Known rows, with every way that one mark hangs from another:
kisa{moli{migim{rudo}} pebov tapen vatalas}: [ -7  -6  -4  16  -5  13 -17  15   9   5 -16  11 -53  17  14 -89 -31   7
   5  10  19   7  -5 -26 -21  -6  27 -14  13  24  30  -4 -38   2 -47  -3
 -41  12 -26]
kisa{moli{migim{rudo}} pebov takib tapen{besa} vatalas}: [ -13   -7   -3   -4   -3    0  -25    2    7  -19  -17    5  -62   17
   21 -104  -19   11    8   14   21   15   -5  -29    5   -2   29   -5
   14   34   42   -8  -53    9  -50   -7  -67   27  -30]
vemomul{moli{migim} sidod}: [  5   6  -2 -11  -7 -29   5   3  -2 -25   2  -5   1  12  13 -49  -3  10
  16  14   2   8  -6  20 -23 -18  -2  11  -4  24 -12  -1   9   2  10  -4
   1   1  -4]
sidod{vemomul}: [ -3   4  -6  10  12 -16   1  -4  11 -18  -7   0   0  -3   2  13   1 -10
   0   5   1   5  -7   2 -31  -6   4   3   8   3  -9   7   0   4   0   5
   5   1  16]
rudo{vemomul{moli{kisa}}}: [ -3   4   5  -1  14 -33 -14  17   2 -13  -3  -2  32  34  10 -41   2   6
  -4   1   1  10  -3   4   4 -15  -1  -1   0  -1 -12   0  -4 -12  -3  -6
  13 -13 -14]
fezof{migim}: [ -2  -4   0  -4   2   1   4   1  -4  -9   0  -4   2  -9  -5  12  -7   4
   9  -2 -11   0   6   2   7  11   1 -14  -8   6   4   4   7 -13   4   3
   7   2   5]
pebov{kisa{tapen{besa{zesud}} vatalas}}: [ 13   6  11  -8  -1   4 -17   0 -14 -26   1   0 -15  -4  29 -27  -4   9
  -3  -3   3   0   2 -10  20   6  31  20   8  12  24 -11 -28  -7 -13  -6
 -33   0  -5]
tapen{besa kisa}: [ -2   2  -6 -20  -1  -5 -13 -15  -3 -23  10   5  16   2  30  -7   0   9
  -5   2   3  12   0  10   4   4   2   9  -4   4  14  -3   3   6  11  13
  -9  15  21]
pebov{kisa{moli takib tapen vatalas}}: [  0  -1   8   5  -1   5 -10  -1 -14  -3 -26  11 -21  12  12 -58  -4  16
  -3   4  12   1  -3 -21   6 -11  29  10  10  15  31  -3 -45   0 -56  -9
 -39   2 -15]
moli{migim}: [ -5   4  -1   1  -7   4  -2   1  -2   6   1  -2   3   8  -5 -37  -2  -4
  10  11   2  -1  -1  -1  -5   3  -2  -6   1  11   8  -3   2   4   0  -2
  -7   3   7]
vemomul{moli sidod viri{kisa{takib} migim{rudo}}}: [  9   9   5 -12   6 -52   5   6   0 -51   2  47   0   7  18 -24  10  19
  17  57  13  24   5  20  -6 -10  -2  -8 -10  14 -25   4  -7  23 -35  -6
 -15  -7 -24]
zesud{besa}: [  2   3 -23   1  -1   2   0   8  -4 -14   4   0   5  -1   3  -8   1  -2
   3  -3   2   8  -1   1   2  16  -5  10 -10  -5   4   4  -8   0  -7  -9
  12  -6   1]
pebov{kisa{tapen}}: [  2   6   1   7  -5   2  -6   9 -15  -2  -8   6   7   4  10  -4  -7   5
   1   0  -6  -1  -1 -12   7  -3  26   6   8   0  20  -3 -16   0 -15   0
 -13  -9   1]
pebov{kisa{moli tapen{besa}}}: [ -1   8   2   0  -1  -2  -5   6 -15 -19 -12   5  -1  15  22 -33  -4  12
   4   4   1   9  -9 -13  -2   6  24  17   8   3  35  -6 -25 -12 -22   3
 -15   3   4]
pebov{kisa{moli{migim} takib tapen vatalas}}: [ -5   1   7   5  -6   7 -11  -1 -16   0 -27   9 -19  19   7 -89  -6  12
   7  13  12  -1  -4 -22   3  -8  28   6  10  23  37  -5 -43   4 -56  -9
 -45   4 -10]
rudo{vemomul}: [ -4   2  10  -5   8 -19 -12  14   8  -2   0  -6   9   2   2   1  -1   1
  -5   0  -4   2  -3  -7   8  -4   5  -5   4 -10  -8   0   1  -3   1  -1
  10  -6  -5]
moli{kisa{pebov takib tapen{besa} vatalas} migim}: [ -14    4   -6    0    2    3  -18   -6   -2   -9  -10   11  -26   34
   26 -102  -12    0   12   22   16    5    1  -23   10  -13   18    0
    0   46   38   -6  -29   -1  -40  -16  -62   15  -22]
vemomul{moli rudo}: [ 10 -14  -1  -3   4 -44 -11  14   3 -28  -4  -9   3  21   3   0   2  10
   5  -3   4  13   1  10   4  -5  -2   5  -2   7 -18  -6  -4  -1   5  -9
   8 -15 -12]
sidod{migim{fezof rudo} vemomul{moli{kisa} viri}}: [ -6  -9 -17   4  22 -40  -4  24  19 -67   3  10  40  12  12 -27   2   2
  -5  25  17  23  -1  11 -48  -9   3 -20  21   9 -20   9  -4  35 -17   4
  -2 -11   7]
sidod{migim{fezof moli{kisa{pebov vatalas}} rudo} vemomul}: [ -6 -23 -10  23  24  -1 -17  13  14 -44   0  11   8   4   0 -42 -12  -9
 -15   6  23  19   2  -7 -67 -13  17 -49  43  20   1   6 -11  30 -28   8
 -31  -2  -1]
migim{fezof{vemomul{viri}} moli{kisa{tapen}}}: [  7  -4  19  11  13 -23  11  30   2 -21  10  35   4  38  17 -42   6   1
  -3  24 -10   5  -7 -17 -10  -9   6 -30  45   6  -7   1   2   0 -25  -1
  -4  -9  -9]
tapen{besa kisa{takib}}: [ -7   3  -2 -24  -1 -12 -16 -22  -4 -26   2   5  10   6  25 -20   5  12
  -5   4   4  13   0   5  20   3   4  11  -3  11  20  -2 -11  15  -3   7
 -27  21  11]
sidod{migim{moli rudo}}: [ -4 -23  -2  -1   3   7 -11   9  -1 -23   6  -8  17   1 -10 -22  -5   8
   0  -1  13  17   9  -3 -32   4   9 -31  24  -3  -1  -1  -7   8  -1   7
 -12  -3  -1]
vatalas{kisa{moli takib}}: [  0  24   3   5   5 -10   1  -2  -7   3 -29   7   2  21  -5 -50   1   1
   1   3   7   1  -4  -9   5 -12 -12   4  -5  11  13   1 -30   2 -43  -5
 -23   2 -15]
viri{migim{fezof moli}}: [ 11  -3  13   8  -3   0  -1  13  -2 -16  12  29  -5  -3  -9 -23   7  -1
   3  19  11  14   2  -4  -6  12  -2 -43  23   1   4  -2  16  20   0   1
  -8   1  -7]
moli{kisa}: [ -3   3  -2   9   6   1   1  -1  -8   1  -4   8  21  26   4 -30   1  -3
  -4   5   4  -5   2   1  -4  -6  -7   3  -6   9   6   3  -2 -10 -14  -4
   5  -6  -2]
viri{migim}: [  2   8   3   4  -4  -3   0   0  -4  -5   6  23  -2  -2  -3  -5   1   2
  12  22  12   8   3   1  -1  10   0 -20 -14   1   3   0   8   0  -3  -2
   0   5  -2]
migim{fezof{vemomul} rudo}: [  0 -10   2   4   8 -23  -3  27  19 -22  17  12   0  -6  -4   3  -3  -2
 -21 -11 -11   2  -6  -1   4   1  -4 -44  27  -8  -8  -1 -12  27  -7  10
  -6   3   0]
vatalas{kisa}: [  8  23  -4   0   6  -6  -1   2  -6   6 -10   6  17   8  -1  -6  -6  -6
  -3   0   0  -2   0  -4   6 -15 -13  -3  -5   1   1   0  -6  -2 -13   1
 -13  -9   0]
pebov{kisa{moli takib tapen{besa}}}: [ -8   9   6  -5  -2  -7  -8   0 -16 -24 -21   4  -9  16  17 -47   2  14
   5   5   3  10  -6 -17  14   6  27  17  10  10  38  -6 -38   3 -37  -5
 -31   9  -7]
moli{kisa{takib vatalas} migim{rudo}}: [ -8 -10  -4   3   2  -2 -19  -2  -4  -5  -5   8   7  27  -5 -95  -1   0
  -9  11  17  -7   6  -7   8 -11  -6 -20   2  28  16   2 -32  14 -36  -8
 -39   4  -5]
migim{rudo{vemomul}}: [ -5  -7   3  -5   6 -23 -22  21  13 -12   5  -6  11   0  -4  -4  -7   4
 -16  -9  -3   3   1  -7  10   0   3 -19   9 -15  -6   2 -13   9   0   4
   4  -7  -3]
viri{vemomul{moli{kisa} rudo sidod{migim{fezof}}}}: [ -4  -5   9   6  13 -59   9  25   0 -62  -3  18  24  18  19 -11  -4  14
  -2  29   7   8  -3   4 -36 -20  -9   3 -11  25 -29   3  18  11  -6 -14
  27   3 -12]
migim{fezof moli rudo{vemomul{viri}}}: [  9 -17  15 -12   5 -34 -21  38  14 -31  14   8   9  -1  -4 -19   2   5
 -20   8  -5   9   1  -8   8   4   6 -41  56 -15 -15   0   1  36  -5   8
  -5 -15  -8]

Rows:
[ 19   5   2  -7   6 -41   8  20   0 -47   9  50 -10  16  40 -53   0  19
   9  54  19  10  -2   4 -14 -24   2  -2  -3  26 -18   5  14   6 -31 -16
 -12  -9 -25] | vemomul{moli{kisa{tapen vatalas}} sidod viri{migim{fezof}}}
[ 17  -5  18  -9   6 -40  10   5  -3 -35  19  54  -5  23  20 -40   1  12
   5  44   3   3  -1   2 -27 -17   3 -29  14  13 -25   7   6 -14 -38   1
 -12  -2  -3] | fezof{vemomul{sidod viri{migim{moli{kisa{vatalas}} rudo}}}}
[  0  -2   5  -9   2   1 -16  -6 -17 -21 -20   6 -21  10  24 -57   0  17
  -1   5  12   8  -4 -21  11  -6  30  15  10  16  38  -8 -44  -3 -44  -5
 -48   9 -10] | pebov{kisa{moli takib tapen{besa} vatalas}}
[ -5  -7   2  -1   5   2 -10  -1   4  -3 -11   5 -36   1  13 -32  -4   8
  -1   6  10   2   2 -25  20 -14  17   2   3  15  10   0 -30   2 -28 -15
 -37   6 -22] | kisa{takib tapen vatalas}
[ -4   7  15  25  14   4   3   5   5   5 -15  48 -37   1  32  -7 -21   0
   1  37   6   9  -2 -27  -9 -20  19 -11  -5  17  -1  -2 -12   0 -38  -1
 -21  14 -27] | viri{kisa{pebov tapen vatalas} vemomul}
[  2  -1  22   9 -12 -21  -3  11  -6 -23   7  40  -1   6  -4 -22  -4   9
   2  32   9  15   3  -9  -7  14   2 -43  11  -5  -8   0   6  11   1   7
   6  17  -3] | viri{migim{moli rudo} vemomul}
[  4   2   8   3   4 -33   5  25  13 -36  22  37  -8 -16   0   4  -4   4
  -6  18  -2   6  -5   4 -10   1  -5 -47   5   0 -10   3   5  23 -10   4
  -2   8  -2] | viri{migim{fezof{vemomul{sidod}} rudo}}
[-10 -18   5  18  18  -5  -1  36   7 -35  13  14  21  23   3 -44  -5   4
 -12   3   3  15   1 -17 -35  -4   7 -53  36   2   3   0 -14   8 -16   3
  -8  -3  -8] | sidod{migim{fezof{vemomul} moli{kisa{tapen}} rudo}}
[ 14   4  -4 -14  -3 -33   0  -1  -5 -25  -2  23  -8  31  33 -82 -12  11
  21  45  11   6  -2  14 -28 -32  10  19  -1  47 -11   1   6  -2 -37 -12
 -29  -4 -20] | vemomul{moli{kisa{pebov vatalas} migim} sidod viri}
[ -7   7  -4   2  11  -4  -2   6  -4 -18   2   9   6  30  27 -35   0   2
   1  10   4   3  -2 -13   3  -3   3  11  -4  11  20   0  -8 -19  -4  -6
  -2   2  -1] | moli{kisa{tapen{besa}}}
[  7 -12  -3   7   8 -44 -10  12  -4 -29  -7   1  22  45   6 -27   3   8
   2   2   8   7   0   9   0  -8  -9   7  -7  14 -14  -3  -7 -11  -8 -12
  11 -20 -11] | vemomul{moli{kisa} rudo}
[ -4   9  13   0   1   4 -15  -4   2 -26 -18   1 -75  12  31 -78  -9  13
   8   6  18  10  -4 -24  16   8  33  25   6  33  33 -11 -53  -2 -50 -19
 -53  25 -47] | kisa{moli pebov takib tapen{besa{zesud}} vatalas}
[ -6  -6  15  -4  19 -23  -2  25   1 -34   6   4  28   7   7 -29  -1   6
  -9  14   2   4  -1  -7 -39 -17   0 -18  19   7 -11   5  18   5  -7  -6
  14  -8  -9] | rudo{vemomul{sidod{migim{fezof moli{kisa}}}}}
[  4  14  18   6  14 -36  18   3  -4 -28  -6  32   5   7  28  -1  -1  11
   4  37  -2  16  -7  12 -26 -23  -8   6 -14  11 -29   1  10   0  -6   1
  20   8 -14] | viri{kisa vemomul{moli sidod}}
[  1  11  16  -5  -7   3 -16  -3 -17 -26 -19  -1 -26  17  21 -98   2  14
   8  10  12   2  -3 -17  17  12  28  22   8  28  42 -12 -51   1 -44 -16
 -49  13 -12] | pebov{kisa{moli{migim} takib tapen{besa{zesud}} vatalas}}
[ -12    1    4   14   -5   11  -12    1    4    8  -28    9  -63   21
   12 -101  -19    6   15   19   19    7   -5  -32   -4  -11   30   -1
    6   37   33   -5  -41    4  -62  -16  -55   21  -35] | kisa{moli{migim} pebov takib tapen vatalas}
[ -7  -2   1   5  -6  11 -17  -9   2  -1 -17  20 -27   9  13 -89 -14   7
  -6  13  19   6  -3  -7  -5  -8  16 -14  12  35  32  -2 -24  36 -56   2
 -50  27 -14] | tapen{kisa{moli{migim{fezof}} pebov takib vatalas}}
[  9  -2  13  -4   6 -57   8  14   9 -27  10  41  -6  17   6  24   9   8
  20  42  -5   6  -2  -3   4   4   2 -15  -3   2 -28  -2   9 -11 -23  -6
   5  -5  -1] | fezof{vemomul{rudo viri{migim}}}
[  6  -4  -8 -16 -11 -35  -9  14   6 -26   7   3  14  22   7 -52  -2  11
  13  26   6  15   0  15   4  -1   2  -5  12   8 -13  -3  -7  17  -5   1
 -13  -7  -1] | vemomul{moli{migim{rudo}} viri}
[  3   4  10 -15   9 -45  -7  16   6 -28   2  -8   7   5  17 -13  -5  13
   0   2  -5  11  -6  10  -9 -22   3  10  -2   2 -25   1   9  -5   8  -4
  15  -7 -13] | rudo{vemomul{moli sidod}}
[ -6  12  16  22   7 -16   5  10   1 -17   2  61   8  -2   4   2  -2   3
  -1  48  11  16   2  -5  -6   7  -9 -37 -16  -5 -10   0  -2  16 -16   8
  10  13  -4] | viri{kisa migim{rudo} vemomul}
[ -9  10  -4  16  -3   7  -5  -2  -7  12  -8  13   7  33   1 -69 -14  -9
  11  16   5  -4   0  -3 -12  -5   6  -6  -2  29  22  -1  -3   0 -28  -5
 -20   3  -7] | moli{kisa{pebov} migim}
[ -5   7  12  10  -9 -25  -2  11   2 -21   5  39   0  -4   0  -2  -5   7
   1  33   9   8   0  -7   3  12  -3 -32 -11  -4  -6   2   3  14  -3   4
  10  21   0] | viri{migim{rudo} vemomul}
[ -4   6  21  13  18 -65   9  16   1 -46 -21  32 -18  20  29  -1   0  18
   8  43  -2  15  -3 -11  -3 -24   1  16 -14  23 -27   0 -12   7 -25 -20
  11   4 -31] | viri{kisa{takib tapen} vemomul{moli rudo sidod}}
[ 12  11  13 -22   6 -63  -1  29  12 -47  13  29   5  -4  21 -11   3  16
   8  43   2  16  -4  10   0 -12   4  -7   4   2 -31   2  25  19  -5  -8
  10  -8 -16] | rudo{vemomul{moli sidod viri{migim{fezof}}}}
[  4 -19  16  -1   7 -22 -24  36  13 -24  12  -2   9  -2 -10 -23  -2   1
 -26 -13  -3  10   1  -9   3   2   4 -48  52 -14  -5  -1  -5  33   4   8
  -2 -10  -7] | migim{fezof moli rudo{vemomul}}
[  1   8   5   5 -10   5  -3   0 -19   2 -17   6  17  18  -4 -57  -3   4
   7   8   2   0  -7  -1 -15   6  13   2   6   9  29  -4 -16   3 -30   4
 -11  -1  10] | pebov{kisa{moli{migim}}}
[ 18 -10  13  -1   9  -7  -5   4  -2 -17   9  57  -3   4   9 -28   7   8
   7  53  20  19  11  -1 -10   1   1 -38  17   0 -12   2  -4  11 -35   5
 -26 -10  -9] | vemomul{viri{kisa{vatalas} migim{moli rudo}}}
[  5 -19  16 -16   2 -29 -16  23   1 -28   9   1  13   3  -5  -8  -6  12
   2   8 -13   9  10  -5  10  13  11 -35  28  -8  -9   5   5  -3  -1   8
   5 -11   0] | fezof{migim{moli rudo{vemomul{viri}}}}
[  5   3   8 -23   6 -47 -11  20  11 -22   1   1  16  16  17 -12   4  12
   7  20  -2  16  -3   5  12 -10   8   5   8  -8 -26  -2   5   1  -4  -3
   6 -13 -12] | rudo{vemomul{moli viri}}
[  5  -7   1 -21   4 -49 -22  27  14 -29   7   0  17  12   9 -17  -1  14
  -6   9   0  16   2   5  15  -3   7  -9  15 -14 -22   0 -10  11  -3   3
   1 -14 -10] | migim{rudo{vemomul{moli viri}}}
[ 17 -11   2 -11  14 -52   3  25  13 -49  19  29   3  13  25 -33   0  12
 -18  16  -2   4  -7  14 -14 -26  -3 -23  23  13 -29   4  -8  18 -28   2
 -13  -6 -12] | migim{fezof{vemomul{moli{kisa{vatalas}} sidod viri}} rudo}
[ -11   -7    0   17   -2    6  -19   19   13   -8  -20   12  -61    9
    5 -100  -21    5   -3   10   19    7   -3  -31    3   -5   26  -25
   26   33   35   -5  -48   34  -61  -10  -61   18  -40] | kisa{moli{migim{fezof rudo}} pebov takib tapen vatalas}
[ -5   5  -1  12   4   2   0  14  -2  -2   2  13  24  22  -5 -67   3 -10
  -6  14   4  -7  -3  -3  -5  -2 -15 -18   7  19  16   1   5  18 -11  -6
  -4  -2   5] | moli{kisa migim{fezof}}
[ -9  -6  -5 -16  -8   0 -31 -18   1 -23  -9  11 -23  16  27 -96 -14  13
  -3  10  21  17  -2  -3   1   0  19  -6   6  33  40  -5 -38  23 -44   9
 -62  33  -5] | tapen{besa kisa{moli{migim{rudo}} pebov takib vatalas}}
[  0 -16  13   8  10 -18   1  13  -8 -23  13  14  19  30  -7 -29  -7   3
  -2  -7 -20   6   4  -1 -10   6  -1 -50  20   5  -2   4  -9 -25 -12  13
   5  -4   6] | fezof{migim{moli{kisa} rudo} vemomul}
[ -2  -3   1  17   2  17  -6   7   7   9 -20  14 -59  12  22 -50 -23   8
   5   8  16   7  -6 -26 -20 -13  29   3   7  18  22  -3 -30 -13 -47  -7
 -31  10 -32] | kisa{moli pebov tapen vatalas}
[ -7  18  15  10  -4 -38   3   1 -12 -26  -7  43  15  34  10 -50   5  11
  13  43  16  19  -1   1   8  -2  -4 -14 -24  19  -7  -1  -1   3 -18 -10
   4  18 -18] | viri{migim vemomul{moli{kisa{takib}}}}
[ -9   0  -4   0  10   0 -16  -8  -3 -14 -10  14 -31  26  31 -61 -11   2
   1  12  13   7   1 -23  16 -15  22   5  -1  34  30  -4 -31  -7 -41 -14
 -55  12 -28] | moli{kisa{pebov takib tapen{besa} vatalas}}
[ -5  -3  -2  -6   9  -6  12  13   6 -35   5   0   3 -25   7   9  -4   6
  -2  11   4   2   0   4 -39 -11  -1  -5   0  11  -8   5  17  19  -1  -5
   3   5  -2] | vemomul{sidod{migim{fezof}}}
[ -8  28   1  -1   7 -13  -4  17  -1 -19 -21   6 -10  21  12 -84  -2   1
   4  14   7   8  -9 -23  16  -8  -9  -4   9  18  35  -5 -30  16 -34 -10
 -39  10 -13] | vatalas{kisa{moli{migim{fezof}} takib tapen{besa}}}
[ -3  18  16  20   4 -25   8   8   2 -25  -1  67 -18 -11  16   7 -18   4
   6  56   7  14   1  -3 -24  -5   5 -29 -18  16 -10   3   5  19 -32   7
  -2  20 -19] | viri{kisa{pebov} migim{rudo} vemomul{sidod}}
[  8  16  15  -1  11 -21  24   3  -5 -23  -5  60  -8   2  20 -16  10  13
  20  69  11  10  -2   7 -34  -3  -7   7 -15  10 -14   8  13  -2 -44  -3
   9  -1 -10] | vemomul{sidod viri{kisa{moli} migim}}
[-10  -2  -7   9  -1  -3 -11   9  -4  -2   1   8  28  32  -7 -74  -5  -5
  -5   8   7  -7   2  -1  -5   0 -10 -16   0  14  14   3 -14   6 -12   0
  -8  -3   7] | moli{kisa migim{rudo}}
[ -6   8  -7  -1   1  -1 -10   6   5 -15   0   3 -36   3  28  -7 -17   1
  10   6   0  13  -4 -17   5   0  28   7   4  12  24  -7 -10  -5  -5  -3
 -29  11 -17] | kisa{pebov tapen{besa}}
